Each row comes from the steps of one path. Every step used is in the known rows, and no mark comes twice. Write the path behind each row, first mark first.
Known rows
zugor > nidi: [  2 -10 -10  10  18 -36   8  14  -5 -21 -15  -6 -11  15  19  27  15  16
 -12  -5  14   3]
voket > nidi: [ -1   8 -12  11   5 -31 -16  -4  -5   0 -27   4  -9  12  13  10   3   6
   5  -8  -2   9]
lagiv > tovuzi > voket > viki > bigike > rasi: [ -7  -2   8 -10 -15 -43  -5  -1  -6  -3  15   6  -3  -6  16  33  -4 -16
 -34 -54   7  20]
teba > viki: [  0 -10   2  14   9 -18  -2   3  -2   1 -22   3   7  11   6  20   9   9
   0 -20   6   1]
rasi > voket > nidi: [ -2   5 -10   0   9 -23 -13  -1  -9  14 -32  16  -4  21  -2   1   5 -10
   1  -7  -7  25]
nidi > teba > viki > bigike: [ 11  -7  -1  21  -5 -12  -1  13  10 -11  -3  16  14  12  12  15  -4  10
 -34 -26  -7   9]
zugor > rasi > voket > nidi > bigike: [  3  14 -18  -6  27 -25 -16  -3  -4   4 -57  28  -4  22   6  -4 -10  -3
  40  -9  -1  39]
nidi > bigike > tovuzi: [ -5   6  -2  14  14 -30  -6  15   1 -12 -28   3 -15   8   6  13  -4  29
  23 -12   3  11]
bigike > rasi > voket: [ -3   2  -5 -17  12 -34  -4   6 -19   8 -15  14   7  23  -8  17  -6 -12
 -15 -30   7  38]
teba > viki > lagiv > tovuzi > voket > nidi: [ -9  -4   8  15  11 -17 -15  -9  16  50 -14  14 -17  -8  38  11  24   4
  11 -32   7  -3]
tovuzi > voket: [ -9  -1  -7  19   8 -30  -6  -5  -6   9 -15  -9  -8   0   9  22  13  19
  -3 -19  10   7]
bigike > tovuzi > voket > viki: [-13 -17   8  17   7 -25  -4   9 -10  -9 -21  -4 -15  -9   2  19   7  18
  -5 -22   7   0]
tovuzi > voket > nidi: [ -7   7 -14  23   4 -30 -15 -15  -5  19 -24  -2 -20  -1  12  10   7  13
   7 -16   1   5]
nidi > voket: [ -4  -3  -7 -10  14 -44  -7   8   0 -22 -22   8   2  17   0  21   6  15
  18 -15   2  21]
lagiv > tovuzi > voket > nidi: [-10   9  -4  14   4 -31 -18 -16   6  23 -17   2 -26  -5  31  17  13   1
   6 -22   5   6]
teba > viki > lagiv: [ -1 -13   6   6  18 -15  -2  13   1  18 -15   7  10   9  18  17  20  15
   3 -25   7   2]
rasi > voket > nidi > teba > viki > bigike: [ 13  -2  -5  17  -6  -4  -8   5   7  12 -17  36  14  19   1  -4  -8 -11
 -28 -20 -22  21]
viki > bigike > rasi > voket: [  0   4  -7 -19  -4 -36   0   8 -22   7   4  17  13  23 -10  13 -14 -12
 -39 -35  -6  41]
lagiv > tovuzi: [ -4   3   2  -5  11 -32  -7   3   4  -6 -11  -2  -7   8  32  29  15  -1
  -5 -17  13  11]
voket > viki > bigike: [  2  -8   3  -2 -12 -30   2  14 -11 -31  -4   3  12  10   3  23   3  -4
 -28 -25  -5  10]
zugor > rasi > voket > nidi: [  0   6 -14 -14  29 -25 -14  -4 -14   6 -47  18  -3  23  10  -1  -4  -7
  13  -5  -2  36]
viki > bigike: [  0   3  -5   3  -5 -32  -1   8 -12 -12   1  -2   4  14   9  19   1  11
 -26 -17  -6  13]
bigike > rasi: [ -5   6  -8  -7   6 -43  -7   4 -14  -5 -10   0   1  13   5  27  -8   5
  -9 -32  11  24]
zugor > rasi > voket: [ -2  -1  -9 -20  34 -25  -3   5 -15  -5 -38  11   7  26   8  11   1  -1
   3  -8   8  37]
viki > bigike > tovuzi > voket: [-10  -2  -2  17  -4 -31  -2   6 -13  11   4  -9 -16  -4  10  10  -1  30
 -26 -19  -6   5]

Write each row's path
[-13 -13  10  18  15 -25  -4  19   2   5 -22   8 -15 -11  10  15  12  27
  23 -31  10   3] => nidi > bigike > tovuzi > voket > viki > lagiv
[ -2 -27   3 -17  25 -42  10  33   6 -36 -17  16  -1  14  12  30  26  10
  11 -17  13  11] => zugor > nidi > voket > viki > lagiv
[ -2  10  -9  -9  10 -35  -6   5  -9   6 -24  23   7  22 -14  14 -13  -8
  10 -34   8  42] => nidi > bigike > rasi > voket
[ -5 -10   2  13 -14 -30   1   3 -11 -12   0  -1   2  -2   1  22   6   5
 -28 -30  -2   6] => tovuzi > voket > viki > bigike
[ -5 -13   8  -9  14 -26   1  23  -5 -13 -17   3   8   6  17  26  23   3
  -4 -24   9   7] => voket > viki > lagiv
[-12   6   1   5  13 -29 -17  -7  11  40 -10   3 -24  -6  43  15  24   5
   7 -24   8   8] => viki > lagiv > tovuzi > voket > nidi
[ 10   6  -9  15 -11 -25 -14  -1   4   3  -2  29   6  11   9   8 -24  -4
 -31 -38 -17  21] => voket > nidi > teba > viki > bigike > rasi
[  3   9 -16  -3  10 -27 -16   4  -1   7 -24  33   0  20   1   7 -15 -16
 -17 -26  -5  43] => bigike > rasi > voket > nidi > teba
[ -8  18 -19  19  -2 -42 -21 -17  -1  20 -25  12 -20   1  -1  12 -17   9
  26 -37   4  23] => tovuzi > voket > nidi > bigike > rasi
[ -3   6 -10  32  -4 -23 -14   3   5  10  -5  10 -23  -5  18  -1 -10  26
 -28 -14 -18   9] => viki > bigike > tovuzi > voket > nidi > teba
[  1  -9   7  16  -3 -18   1  14  -8   2  -2   5   0   7   3   7  -6  20
 -23 -22 -11   1] => teba > viki > bigike > tovuzi
[ -7  -7  10   5 -14 -30  -1   2   0  -8   6   1  -4  -7  23  28  12 -10
 -28 -38   5   6] => lagiv > tovuzi > voket > viki > bigike
[  1  -3   0  32   4 -11 -17 -12  27  23 -20  20 -15  -8  34  14   8   1
  -1 -28   4   0] => lagiv > tovuzi > voket > nidi > teba > viki
[ 11  -4  -2  -1  -5 -15   0  13  -1   7   0  36  24  20  -6  11 -20 -13
 -45 -41 -11  37] => nidi > teba > viki > bigike > rasi > voket
[ -9   1   2   9   8 -32  -8  -8   4  13  -8  -6 -16  -4  28  28  16   8
  -3 -25  17   6] => lagiv > tovuzi > voket
[ -9  -9   6  24   5 -27  -5   8   0 -13 -28   5 -16  -9  -1  16   0  22
  22 -28   8   2] => nidi > bigike > tovuzi > voket > viki
[  5  -2   7  11  17 -10 -14   8  29  21 -16  28  -5   3  48  14  17  -3
   1 -25   3   6] => voket > nidi > teba > viki > lagiv > tovuzi
[-13  -1   6   1  18 -28  -6   3   8  30  -2  -3 -14  -5  41  27  29  12
  -3 -30  19   9] => viki > lagiv > tovuzi > voket
[  1  -3  -1 -12 -13 -41   0  14 -19 -27   6   8  11   9  -4  27 -13 -12
 -36 -43  -2  22] => voket > viki > bigike > rasi
[ -2  -9  -3  43  10  -8 -15  -3  14  21 -28  17 -22 -10  14   1  -4  25
  -2 -18  -8  -3] => bigike > tovuzi > voket > nidi > teba > viki
[ -6 -12   7 -28  15 -30   0  23 -15   5 -14  23  16  17  -4  21   5 -20
 -16 -42   7  37] => bigike > rasi > voket > viki > lagiv
[ -7  -5  -1   2 -17 -42  -2   2 -17  -7   8   4   4  -2  -5  26 -10  -2
 -35 -48   2  19] => tovuzi > voket > viki > bigike > rasi
[ -4  12 -10  21   8 -29 -17   3   3   0 -37  11 -25   7   8   0 -10  22
  32  -7  -7   9] => voket > nidi > bigike > tovuzi
[-15 -19  13   8  16 -24  -2  20  -6   8 -14  -1 -12 -11  14  17  20  23
  -3 -25   7   1] => bigike > tovuzi > voket > viki > lagiv
[ -1 -15   4  -9   9 -20   2  15 -13 -16 -28  14  13  16 -10  17  10 -18
  -9 -18   5  21] => rasi > voket > viki
[  8  -1  -3   8  -7 -24  -3  10   3  -5   6  22  17  13   7  20 -18   4
 -40 -44  -5  21] => nidi > teba > viki > bigike > rasi
